Each row was made from one small tree. The marks that hang from a mark follow it in brackets, in alphabetical order. Every link used is in the known rows. Write each row's tree.
Known rows
kirosiz{kasir{komug}}: [-1.00 -0.79  2.61 -1.50 -1.00  2.89 -1.74  0.23  0.04 -1.29 -0.24  1.08
  0.45 -1.36  0.45 -1.90 -1.00 -0.59 -0.09  1.10  1.99  1.18  0.63 -0.55
  0.43]
fevit{kirosiz{kasir{komug}}}: [ 0.01 -1.77  2.31 -1.76  0.17  2.49 -1.73  0.22  1.84 -0.82 -1.09  0.68
  0.81 -1.77 -0.07 -0.02 -1.38  1.02 -0.31  0.17  1.23  1.20 -0.49 -0.21
  1.06]
gata{dodit vivari{piva{komug}}}: [-0.59  3.35  0.93 -1.98  2.01  4.11  1.42  0.67  0.32 -1.44 -0.59 -2.24
  0.00 -1.33 -0.74 -0.21  0.65 -2.19  0.92  2.83  1.03  1.04  0.79  1.59
 -2.67]
tomakob{meber}: [ 0.50  1.15 -1.31  0.94  0.03  0.98  1.24  0.63  1.72  0.63  0.40  0.05
  0.16 -0.26 -0.03 -1.39  1.11 -1.57 -1.06  0.27  0.64 -0.01 -1.24 -0.87
  0.01]
vivari{dodit gata piva}: [ 2.42 -0.26  1.78 -1.19  2.59 -1.46  0.75 -0.44 -0.39  2.07 -0.59 -2.76
 -1.12  0.37  1.06 -1.64 -1.07 -1.61  0.52  3.66  1.05  1.62 -0.07 -2.10
 -2.97]
komug{kasir}: [ 1.29 -2.23  0.72 -0.30 -1.11  0.50 -0.27  0.25  0.85 -0.30 -1.49 -0.54
 -0.99 -0.23 -0.31  0.02  0.47  0.34 -0.35  1.32 -1.50  0.16  0.66  0.81
  0.13]
meber{fiza tomakob{gata{dodit}}}: [ 0.75  0.59  0.05  1.08  3.32  0.78  3.31 -1.80 -3.58 -1.71 -2.15 -2.24
 -0.17 -0.60 -0.12 -1.69  1.09 -0.07  0.31  2.28  1.37 -3.92  0.01  1.52
  2.00]
fiza{meber{tomakob{gata{dodit vivari{piva{komug}}}}}}: [-0.60 -0.88  2.23 -0.55  2.91  2.69  3.77 -0.14 -0.03 -0.65 -0.55 -3.19
 -0.37 -1.18 -1.76 -0.93  1.27 -0.57 -0.30  3.24  2.18 -0.61 -0.14  0.00
 -1.11]
kasir{kirosiz komug}: [-0.26 -2.44  0.28 -0.32 -1.63  1.95 -2.41  2.37  1.24 -0.93  1.53 -0.17
 -0.93 -1.10  1.29 -1.72 -1.08  0.85 -0.49 -0.13  1.55 -0.36  0.38 -0.72
 -0.56]
piva{fevit komug}: [ 0.88 -1.29  0.04 -1.58  0.55  0.90  0.19  0.53 -0.66 -0.17 -0.25 -2.37
 -1.81 -0.41 -0.92  0.56  0.21  0.19  0.56 -2.69  1.06  1.72  0.91  0.90
 -0.29]
vivari{dodit gata piva{komug}}: [ 1.27 -0.57  2.03 -1.90  3.13 -0.80  0.34 -0.38 -1.09  1.76 -0.88 -3.89
 -1.84  0.47  0.56 -1.31 -0.66 -1.14  0.96  3.03  1.22  2.39  0.11 -1.26
 -2.41]
fiza{meber{tomakob{gata{vivari{dodit}}}}}: [ 1.00 -1.40  0.17  1.57  1.79  0.10  3.12  0.05 -0.50  0.78  0.26 -2.50
 -0.37 -0.17 -1.26 -1.38  0.04 -0.83 -0.84  2.06  2.25 -1.32 -1.41 -1.65
 -1.11]
meber{fiza tomakob{gata}}: [ 0.95 -0.06  0.35  2.00  2.89 -0.72  3.04 -1.22 -3.48 -0.26 -2.03 -2.94
 -0.23 -0.20 -0.30 -1.37  1.18  0.45  0.32  1.28  0.58 -2.93  1.13  1.57
  1.96]
gata{dodit vivari}: [-0.46  3.65 -0.89 -0.88  0.44  3.14  0.84  0.32  0.34 -1.78  0.03  0.24
  0.62 -1.12 -0.51 -0.19 -0.17 -2.20  0.52  1.77  1.24 -0.87 -1.30  0.77
 -2.16]
fevit{kirosiz}: [ 0.98 -0.90  0.17 -0.53  0.99 -0.03 -0.28  0.08  1.81  0.34 -0.79 -0.30
  0.33 -0.68 -0.40  1.74 -0.36  1.57 -0.16 -0.90 -0.55  0.24 -1.16  0.33
  0.70]
meber{fiza tomakob{gata{vivari}}}: [ 0.94  1.94 -0.14  2.34  2.82  0.24  3.67 -0.10 -3.13 -0.30 -1.93 -3.55
  0.20 -0.98 -0.99 -1.24  1.31 -0.71  0.90  1.68  0.92 -2.76  1.10  1.90
  0.28]
tomakob{gata{dodit} meber}: [ 0.09  1.12 -0.90 -0.22  0.77  1.86  2.64 -0.47  2.33  0.56 -0.35  1.29
 -0.09 -0.71  0.42 -3.33  2.36 -1.80 -1.06  2.79  1.85 -2.63 -3.26 -1.39
  0.23]
gata{dodit tomakob vivari{piva{fevit{kirosiz}}}}: [ 1.61  5.04  0.31 -1.10  3.21  5.82  1.64  0.40  1.60 -2.35  0.13 -2.74
  0.04 -2.35 -1.47  0.98  0.81 -1.25  0.45  2.11  1.13  0.15  0.45  0.54
 -4.00]
piva{fevit{kirosiz{kasir}} komug}: [ 1.14 -1.46  2.16 -3.28  1.51  2.10 -0.46 -0.38 -0.08 -0.50 -1.85 -1.12
 -0.61 -1.48 -1.40  1.01 -0.87  1.51  0.30 -2.55  0.81  2.38  0.07  0.77
  0.13]
piva{fevit{kirosiz} komug}: [ 1.75 -2.12  0.21 -1.91  1.44  0.90 -0.22  0.64  0.91  0.03 -0.97 -2.60
 -1.42 -1.04 -1.24  2.16  0.01  1.74  0.46 -3.46  0.45  1.94 -0.18  1.10
  0.36]
kirosiz{kasir}: [-0.67  0.78  2.18 -1.43  0.07  1.50 -0.38 -1.03 -1.23 -0.66 -1.09  1.70
  1.15 -0.68 -0.19 -1.48 -1.06 -0.18 -0.18  1.04  0.27  0.51  0.20 -0.40
 -0.23]
tomakob{gata{dodit vivari{piva}} meber{fiza}}: [ 1.26  4.07 -0.58 -0.45  2.88  3.17  5.18  1.18  1.33  0.51 -1.47 -2.24
  0.56 -2.34 -0.42 -2.80  3.13 -3.96 -0.40  5.95  1.97 -2.02 -0.51  0.95
 -0.90]
vivari{piva{fevit}}: [ 2.88 -1.03  2.07 -1.50  1.35  0.86  1.50  0.97  0.46  0.77 -0.35 -2.11
 -0.81 -0.78 -0.13 -0.20  0.31 -0.55  0.15 -0.01  0.44  2.08  2.72  0.07
 -2.00]

Which tree is each row?
[ 3.12 -2.28  1.96  0.47  2.70  0.77  4.26  0.85 -0.01  1.42  0.01 -4.04
 -0.89 -0.85 -1.36 -1.61  0.37 -1.24 -0.79  1.98  2.67  0.33  0.65 -1.55
 -2.63] | fiza{meber{tomakob{gata{vivari{dodit piva{fevit}}}}}}
[-0.09 -3.22  1.31  1.07  1.36 -0.44  2.72 -0.81 -0.10  0.57  0.04 -1.23
 -0.37 -0.26 -1.06 -0.64  0.70  1.19 -0.90  1.12  1.42 -1.55 -0.93 -1.17
  0.79] | fiza{meber{tomakob{gata}}}
[ 3.19 -1.42  2.00 -2.59  3.12 -0.58  0.97  0.09 -1.20  1.84 -0.89 -4.71
 -2.76 -0.03  0.25 -1.16 -0.71 -1.34  1.08  1.38  1.96  3.19  0.79 -1.31
 -3.12] | vivari{dodit gata piva{fevit komug}}
[ 0.52  3.84 -0.39 -0.81  3.18  3.61  4.82  1.18  0.87  0.30 -1.81 -3.17
 -0.13 -2.25 -0.89 -2.63  3.48 -3.67 -0.05  5.49  2.05 -1.27 -0.44  1.61
 -0.42] | tomakob{gata{dodit vivari{piva{komug}}} meber{fiza}}
[ 0.00 -0.20  0.86  1.01  2.02  1.00  2.00 -2.00 -1.61 -1.16 -1.08 -0.30
 -0.28  0.15  0.09 -2.49  0.72  0.44  0.40  1.02  1.27 -3.23 -0.97 -0.43
  0.23] | meber{tomakob{gata{dodit}}}
[ 2.11 -2.76  2.23 -2.43  0.16  2.47 -1.06  0.92  1.52 -0.60 -0.84 -0.34
 -0.40 -2.13 -0.47  0.28 -1.26  0.81 -0.05 -2.02  1.91  1.99  0.16 -0.20
  0.08] | piva{fevit{kirosiz{kasir{komug}}}}
[-0.30  2.53  2.17 -0.30  2.60  0.94  0.72 -1.04  0.07  0.13  0.11 -2.25
 -0.77 -0.54  0.07 -0.51  0.59 -0.42  0.69  3.79  0.41  0.30  0.78 -1.46
 -2.84] | vivari{gata{tomakob} piva}
[ 0.23 -0.69  2.23 -0.02  2.66  2.11  4.09 -0.09  0.65 -0.39 -0.37 -2.05
  0.18 -1.35 -1.33 -1.16  0.97 -0.86 -0.49  3.66  2.10 -1.25 -0.33 -0.64
 -1.54] | fiza{meber{tomakob{gata{dodit vivari{piva}}}}}
[ 2.12  3.11 -0.80  0.41  3.22  1.59  4.75  1.84  0.09  2.10 -1.23 -4.64
 -0.54 -1.14 -0.58 -3.01  2.93 -4.08 -0.34  5.05  1.78 -0.12  0.35  0.62
 -1.06] | tomakob{gata{vivari{dodit piva{komug}}} meber{fiza}}
[ 2.26  4.09 -0.44  0.85  4.32  0.87  2.46 -0.62 -1.12  0.72 -0.20 -4.55
 -0.89 -0.52  0.41 -2.16  0.88 -3.16 -0.53  5.79  1.56  0.33 -0.21 -1.68
 -2.20] | vivari{dodit gata{tomakob{meber{fiza}}} piva}
[-0.23 -2.58  1.13  0.24  1.74  0.88  3.01 -1.44 -0.32 -0.76 -0.11 -0.62
 -0.22 -0.65 -0.88 -0.94  0.51  0.59 -1.01  1.96  2.10 -2.34 -1.86 -1.12
  0.79] | fiza{meber{tomakob{gata{dodit}}}}
[ 1.99 -3.68  0.76 -2.27 -0.75  1.73 -0.84  1.48 -0.03 -0.67 -1.22 -2.48
 -2.95 -0.96 -0.63 -0.38 -0.17  1.59 -0.17 -1.53 -0.52  0.92  1.43  0.91
 -1.06] | piva{fevit komug{kasir{kirosiz}}}
[ 0.56  2.66 -0.42  1.32  3.16  1.76  3.90 -0.90 -3.15 -1.71 -1.99 -2.76
  0.30 -1.24 -0.83 -1.58  1.05 -1.24  0.82  2.60  1.65 -3.71  0.00  2.03
  0.25] | meber{fiza tomakob{gata{dodit vivari}}}
[ 3.58  2.43  0.30 -0.03  3.44  1.33  2.13 -0.23  0.39  1.31  0.69 -3.96
 -1.93 -0.40  0.23 -2.56  0.49 -2.89 -0.38  3.00  2.43  1.41 -0.30 -3.17
 -4.24] | vivari{dodit gata{tomakob{meber}} piva{fevit}}
[ 2.90  3.33 -0.44 -1.05  2.87  3.47  5.59  1.59  1.36  0.57 -1.42 -2.74
 -0.24 -2.75 -0.76 -2.61  3.03 -3.96 -0.29  4.33  2.55 -1.42 -0.06  0.91
 -1.61] | tomakob{gata{dodit vivari{piva{fevit}}} meber{fiza}}
[ 0.01  3.33 -1.46  0.14  0.64  2.98  3.14  0.67  2.69  0.55 -0.17  0.69
  0.26 -1.42 -0.41 -3.16  2.37 -3.20 -0.44  3.37  2.02 -2.54 -3.06 -0.86
 -1.68] | tomakob{gata{dodit vivari} meber}
[ 0.26  2.63 -0.81  0.76  2.01 -0.15 -0.48 -1.81 -1.45  0.04  0.76 -1.88
 -1.26  0.50  0.43 -1.15 -0.71 -1.12  0.31  2.91  1.35 -0.73 -2.09 -2.51
 -2.38] | vivari{dodit gata{tomakob}}
[-0.36 -1.60  2.37  0.23  2.60  1.35  3.61  0.52  0.15  0.69 -0.43 -3.74
 -0.63 -0.88 -1.95 -0.57  1.36 -0.01 -0.12  2.40  1.59  0.24  0.82 -0.15
 -1.09] | fiza{meber{tomakob{gata{vivari{piva{komug}}}}}}
[ 2.28  2.27 -0.05  0.87  1.71  1.45  3.76  1.73  2.55  2.88 -0.19 -1.89
 -0.05 -0.65 -0.07 -3.98  2.31 -3.85 -0.67  4.28  1.65 -0.13 -0.76 -1.76
 -3.06] | tomakob{gata{vivari{dodit piva}} meber}
[ 1.11  2.33  1.03 -2.71  2.07  4.35  1.85  1.26  0.32 -1.37 -0.56 -3.07
 -0.91 -1.81 -1.12 -0.08  0.57 -2.30  1.09  1.21  1.76  1.72  1.38  1.48
 -3.44] | gata{dodit vivari{piva{fevit komug}}}
[ 0.29  8.42 -1.74  0.78  3.41  6.22  3.83  0.39  0.13 -2.56  0.08 -3.13
  0.89 -2.37 -1.11 -1.03  2.45 -4.45 -0.52  5.65  1.40 -1.29  0.35  1.33
 -2.34] | gata{dodit tomakob{meber{fiza}} vivari{piva}}
[ 1.25  3.89 -0.48  0.17  4.63  1.51  1.97 -0.65 -1.69  0.40 -0.47 -5.92
 -1.64 -0.37 -0.02 -1.88  1.31 -2.76 -0.06  5.28  1.75  1.06 -0.05 -0.82
 -1.69] | vivari{dodit gata{tomakob{meber{fiza}}} piva{komug}}
[ 3.00  3.05 -0.80  0.93  2.76  1.11  5.07  1.77  0.57  2.42 -1.14 -3.63
  0.06 -1.25 -0.32 -3.30  2.53 -4.15 -0.74  5.44  1.71 -0.73  0.14  0.05
 -1.41] | tomakob{gata{vivari{dodit piva}} meber{fiza}}
[ 2.81 -4.01  0.76 -2.26  0.54  1.19 -0.50  0.90  1.72 -0.24 -2.46 -3.22
 -2.39 -1.29 -1.59  2.22  0.50  1.87  0.12 -2.20 -0.93  2.03  0.48  1.79
  0.54] | piva{fevit{kirosiz} komug{kasir}}
[ 0.62  4.16  0.37  0.44  3.76  1.44  2.58 -0.29 -0.12  0.12 -0.52 -3.70
 -0.53 -1.35 -0.14 -0.93  1.69 -2.09 -0.03  4.95  0.79 -0.06  0.60 -0.60
 -1.47] | vivari{gata{tomakob{meber{fiza}}} piva}
[-0.83  6.42  0.15 -0.05  2.30  5.61  1.29 -0.17  0.40 -2.61  0.63 -1.56
  0.54 -1.46 -0.83 -0.52  1.18 -2.28  0.39  4.37  0.85 -0.69  0.85  0.39
 -3.79] | gata{dodit tomakob vivari{piva}}
[-0.21 -1.28  0.91  1.34  1.24  0.44  3.22  0.21  0.41  0.44  0.17 -1.78
 -0.03 -0.79 -1.70 -0.52  0.74 -0.14 -0.54  1.40  1.60 -1.52 -0.80 -0.81
 -0.78] | fiza{meber{tomakob{gata{vivari}}}}
[ 1.71 -1.56  2.25 -0.78  2.69  2.37  4.43  0.25  0.60 -0.25 -0.35 -2.79
 -0.53 -1.81 -1.70 -0.97  0.88 -0.91 -0.40  2.04  2.76 -0.68  0.18 -0.65
 -2.17] | fiza{meber{tomakob{gata{dodit vivari{piva{fevit}}}}}}
[ 1.84  1.10  1.22 -0.03  1.63  0.48  2.50  1.02  0.89  2.39 -0.56 -1.93
 -0.39 -0.46  0.02 -2.67  1.15 -2.12  0.31  4.09  1.04 -0.04  0.45 -1.02
 -3.15] | tomakob{gata{vivari{dodit piva}}}
[ 3.80  1.53  0.72 -0.61  1.65  1.54  1.98  1.93  0.13  1.08  0.08 -3.33
 -0.63 -0.71 -0.38 -0.99 -0.43 -2.96  0.38  1.29  1.40  2.51  1.93 -0.37
 -4.46] | gata{vivari{dodit piva{fevit}}}
[ 2.25 -0.45  2.53 -3.38  2.68  1.00  1.49 -0.30  0.50  0.13 -1.04 -1.89
 -1.44 -1.47  0.30 -0.77 -0.49 -1.08  1.00  2.18  1.95  1.14  0.03 -1.02
 -3.07] | vivari{gata{dodit} piva{fevit}}
